Every row comes from one small tree of marks. Brackets hold a mark, then the marks that hang from it, in alphabetical order. Every link used is in the known rows. Which tree was each row made from?
In the rows, zero is written as 128.
Known rows
{zisam {lozi {simod dofuro}}}: [143 139 178  71 130  99 125  94 139 120 124 166 147 117 110 143 121 117
 125 131 141 139 127 130 146 139  87 168 143]
{dulap {luma liti} {zifunes ranu} zisam}: [124 107  44 230 118 194 174 121 124 129 148 170 119 161 151 113 138 135
 119 102 139 112 105 144  95 102 198  59 121]
{bukun liti {zisam {dulap zifunes} lozi}}: [126 156 156 116 131 110 153 167 105 120 104  97  86 116 132 142 140 125
 153 149 145 146 131 135  95 130 205 147 125]
{bukun liti {zisam {lozi {simod dofuro}}}}: [138 131 187 111 139  18 164 105 133 107 113 150 123  98 126 146 127 121
 138 159 125 113 192 145 104 139 135 163 146]
{bukun liti {zisam dulap {lozi simod}}}: [116 152 202 105 147  84 136 138 110 109 113  96 102 109 108 129 118 120
 158 149 142 115 159 129 124 142 143 155 124]
{vanu rero}: [133 135 156 107 111 128 151  82 135 129 126 127 162 147 157 136 123 109
 109 122  90 142  91 135 167 137  45 165 122]
{simod dofuro lozi}: [153 136 156  41 122 123 125  97 130 132 142 194 158 116 129 167 130 134
 122 134 126 132  96 122 144 135 105 170 146]
{dulap {luma {liti bukun}} zifunes zisam}: [126  87  16 203 123 182 139 129 153 138 140 123  95 146 135  96 127 121
 116 114 137 118 117 132 153 110 126  83 120]
{luma liti}: [137 120 131 161 123 125 130  78 126 131 139 175 154 136 149 113 112 134
 132 143 124 140 106 119 157 119  85  81 124]
{liti {bukun {zisam dulap {lozi simod}}}}: [113 141 185  53 153  99 112 161 124 117 107  47  91 106  91 125 118 119
 137 146 135 114 166 126 139 150 108 182 128]
{liti {bukun {zisam {dulap luma}}}}: [104 120 110  58 135 120 118 130 108 128 135  59 118 108 123 131 125 122
 122 151  95 123 171 122 178 128 109 108 121]
{bukun liti {zisam dulap lozi}}: [118 156 192  75 141  79 151 152 103 116 123 103 121 106 125 144 130 128
 146 151 130 126 134 128 120 137 184 155 126]
{luma {liti {bukun {zisam dulap lozi}}}}: [115 139 167 100 150  83 141 160 118 122 127  57 100 103 124 117 124 122
 139 148 138 105 135 120 142 141 168 144 129]
{luma dulap liti}: [145 136 151 201 110 112  72  74 126 140 147 185 183 134 157 109 118 135
 143 118 119 134 117 103 156 126  85  61 129]
{liti {bukun {zisam dulap lozi}}}: [115 143 176  23 148  94 131 173 116 124 116  53 110 102 108 141 130 126
 126 148 124 124 142 124 135 144 149 183 131]
{vanu {rero dofuro}}: [140 138 150  97 104  81 147  71 128 117 146 143 180 146 157 145 123 120
 112 116  89 146  63 137 130 122  22 167 127]
{liti {bukun {zisam lozi}}}: [126 121 158  64 149  70 141 172 137 125 116  77 121 103 116 146 126 130
 114 159 109 123 162 136 111 144 115 198 139]
{zisam {lozi simod}}: [132 137 177 100 139 140 108 129 135 123 125 137 135 129 100 131 109 123
 133 133 144 139 114 127 139 143  59 180 130]
{luma dulap {liti bukun}}: [144 121 132 166 119  83  60 100 139 141 150 130 159 124 152  90 114 132
 135 121 108 124 139 103 173 134  69  70 133]
{luma dulap {liti {bukun zisam}}}: [137 117 142 191 126  53  87 106 135 134 130 118 148 111 157 107 124 136
 136 141  95 108 193 113 129 133  98  82 135]
{dulap zifunes zisam}: [138 117  83 137 109 200 146 111 144 137 102 195 131 158 127 137 141 138
 114 114 138 156 100 137 100 108 133 127 119]
{zisam {dulap luma}}: [112 139 119  62 121 183 103  99 100 133 153 128 152 130 124 134 119 121
 130 127 119 152  96 112 201 120  96  89 114]
{liti {bukun zisam}}: [128 107 133  74 134  72 134 123 133 128 110 105 129 113 132 135 126 138
 112 167  86 131 191 135 122 129  80 140 132]
{rero dofuro vanu}: [145 132 125  69 111  74 123 114 121 125 147 177 166 135 113 179 120 147
 126 126 111 167  43 129  94 118  29 155 136]
{dulap {zifunes ranu} zisam}: [135 120  88 132 112 176 168 129 127 128 112 188 133 164 136 134 148 149
 109 104 130 139 112 149  60 108 187 110 125]
{dulap luma {zifunes ranu} zisam}: [123 111  51 150 114 204 161 135 123 130 136 165 129 160 134 137 144 139
 107 100 126 130 115 149  87 106 182  97 123]
{zisam {dulap luma {zifunes ranu}}}: [118 143  89 100 114 192 126 131  86 128 143 110 119 146 138 128 135 132
 131 115 126 154 103 130 137 113 172  67 119]
{bukun zisam}: [129 122 151 111 126 104 148  96 120 126 107 159 153 121 139 155 130 142
 121 162  96 141 169 135 107 122  98 130 128]

Write each row's tree
[119 141 167  86 126  80 149 102 100 118 117 131 130 116 141 134 128 135
 145 159 107 132 160 127 134 123 150  98 118]	{bukun liti {zisam dulap}}
[105 144 151 157 145 143 149 140 101 122 148  91 123 108 128 139 125 115
 144 143 143 107 115 119 153 132 179 117 123]	{bukun {zisam {dulap {luma liti}} lozi}}
[121 144 139  67 138 126 129 187 118 128  98  46  76 112 116 138 141 123
 133 145 139 145 138 131 110 136 168 176 129]	{liti {bukun {zisam {dulap zifunes} lozi}}}
[124  96  74 146 133 117 114 109 135 135 165  97 127 123 140  96 104 120
 122 143 109 120 132 118 203 124  62  76 127]	{dulap {luma {liti bukun}}}
[112 121  74  96 127 154 119 144 110 132 116  53  82 118 128 129 136 120
 129 148 109 145 167 129 154 121 131 101 120]	{liti {bukun {zisam {dulap luma zifunes}}}}
[136 130 108 126 123 198 151 160 147 134 108 169 122 148 111 148 142 131
 115 106 162 147  73 139  86 123 168 185 127]	{dulap zifunes {zisam lozi}}
[136 140 157 202 123 148 101 129 148 137 147 193 178 136 129 122 133 131
 131  84 156 103  80 111 116 134 166 132 132]	{luma {dulap {zisam lozi}} liti}
[125  94  48 215 131 119 142 129 132 132 127  78  80 120 154 111 126 122
 129 161 111 126 179 136 135 117 114  80 128]	{dulap {luma {liti {bukun zisam}}} zifunes}
[125 133 188 130 146 108 136 132 131 117 104 125 125 114 105 149 119 127
 133 154 132 124 165 138  95 142  91 189 133]	{bukun {zisam {lozi simod}}}
[124 118 169  94 155  77 122 159 144 119 107  71  99 106  99 130 114 123
 125 157 121 113 189 138 114 150  73 199 137]	{liti {bukun {zisam {lozi simod}}}}
[129 132 175 112 142  54 162 150 125 117 123 126 130 107 132 151 127 133
 135 163 116 124 157 140  96 137 148 170 134]	{bukun liti {zisam lozi}}
[105 130 123 168 131 142 145  90  97 124 144 117 132 117 144 127 124 123
 143 149 120 115 143 117 167 117 143  60 116]	{bukun {zisam {dulap {luma liti}}}}
[110 133 117  95 146 136 106 159 120 131 172  46 110 113 117 102 109 107
 136 123 147 113  83 108 214 139 133 117 126]	{zisam {dulap {luma {liti bukun}}} lozi}
[116 100  80 145 145 148 144 164 157 132 164 104 121 126 111 111 119 115
 110 110 146  88  94 127 163 132 141 147 130]	{dulap {luma {liti bukun}} {zisam lozi}}
[135 142 175 156 126 163  74 130 154 132 126 181 168 138  95 129 128 126
 130  82 152 111 114 117 112 144 104 173 130]	{luma {dulap {zisam {lozi simod}}}}
[142 136 108 175 100 166 105 125 127 136 121 198 163 162 145 130 154 152
 120  78 125 133 123 132  58 116 187  92 129]	{luma {dulap {zifunes ranu} zisam}}
[144 129 120 128 120 160 151 115 157 125  99 191 113 139 104 142 143 118
 119 102 169 136 114 143  95 126 152 176 138]	{dulap zifunes {zisam {lozi {simod dofuro}}}}
[115 113 109 213 144 185 139 126 150 124 152 151 127 137 100 114 111 110
 130 104 169  89  98 127 149 130 115 137 123]	{dulap {luma liti} {zisam {lozi simod}}}
[116 129 150  32 132  94 125 125 113 126 110  83 120 112 124 129 127 133
 124 155  99 133 169 123 151 129 113 124 122]	{liti {bukun {zisam dulap}}}
[132  97  38 190 124 152 116 122 137 139 148  89  90 133 148  94 115 118
 129 140 123 143 127 125 178 117  81  69 126]	{dulap {luma {liti bukun}} zifunes}
[143 145 128 166 111 188  93 157 148 142 116 178 153 144 119 143 150 133
 126  80 156 142  84 122  86 131 168 163 131]	{luma {dulap zifunes {zisam lozi}}}
[136 129 157  83 128 127 150 100 155 120 118 201 150 129  98 145 133 120
 112 105 155 115 119 136 118 132 133 182 139]	{dulap {zisam {lozi {simod dofuro}}}}
[131 163 146  75 124 189 115 156 110 133 116 112 110 135 117 141 134 123
 140 120 162 173  62 121 138 130 159 153 123]	{zisam {dulap zifunes} lozi}
[145 112  72 225 107 148  86 119 158 145 124 156 124 147 145  89 137 132
 129  92 136 122 126 116 122 120 131  77 127]	{luma {dulap zifunes zisam} {liti bukun}}
[125 107  45 158 112 227 141 117 139 138 127 176 129 153 125 137 138 128
 112 110 132 148 104 137 126 107 127 111 117]	{dulap luma zifunes zisam}
[128 130 186 144 148  62 145 137 130 111 114 120 110 109 116 134 114 126
 145 161 128 115 179 141  97 142 107 171 133]	{bukun liti {zisam {lozi simod}}}
[135 131 168 181 140  51  95 154 140 132 135  92 141 101 140 118 127 129
 137 134 119  99 165 115 115 149 133 139 143]	{luma dulap {liti {bukun {zisam lozi}}}}
[137 111 109 182 117 112  82 105 156 142 143 163 161 137 138  92 126 135
 122  96 123  99 132 110 149 127 111  84 128]	{luma {dulap zisam} {liti bukun}}
[149 145 128 162 101 136  85 119 111 135 127 165 159 149 158 127 141 149
 131 103 112 157 131 125  83 122 145  80 134]	{luma {dulap {zifunes ranu}}}
[122 125  78 142 129 202 168 184 128 127 142 138 122 150 117 148 147 132
 108  92 148 121  89 150  75 122 215 154 130]	{dulap luma {zifunes ranu} {zisam lozi}}
[113 118  90 107 132 140 104 110 115 134 166  76 119 123 132  90 108 114
 134 131 123 122 111 107 228 124  96  59 118]	{zisam {dulap {luma {liti bukun}}}}
[131 132 125 152 132 181 154 165 138 119 109 154 106 157 104 130 138 134
 121  95 165 119 110 152  49 129 180 171 129]	{dulap {zifunes ranu} {zisam {lozi simod}}}
[124 130 113  80 124 128 126 138 114 130  92  75  84 122 132 127 139 131
 131 152 114 154 164 130 127 123 134 118 121]	{liti {bukun {zisam {dulap zifunes}}}}
[144 131  99 252 104 155 121 111 129 134 130 202 152 162 162 106 147 149
 132  79 140 115 115 128  65 112 207  54 128]	{luma {dulap {zifunes ranu} zisam} liti}
[118 124 139 112 135  83 137 111 115 125 122  86 110 113 141 106 122 129
 136 156 115 114 160 118 157 126 132  86 122]	{luma {liti {bukun {zisam dulap}}}}
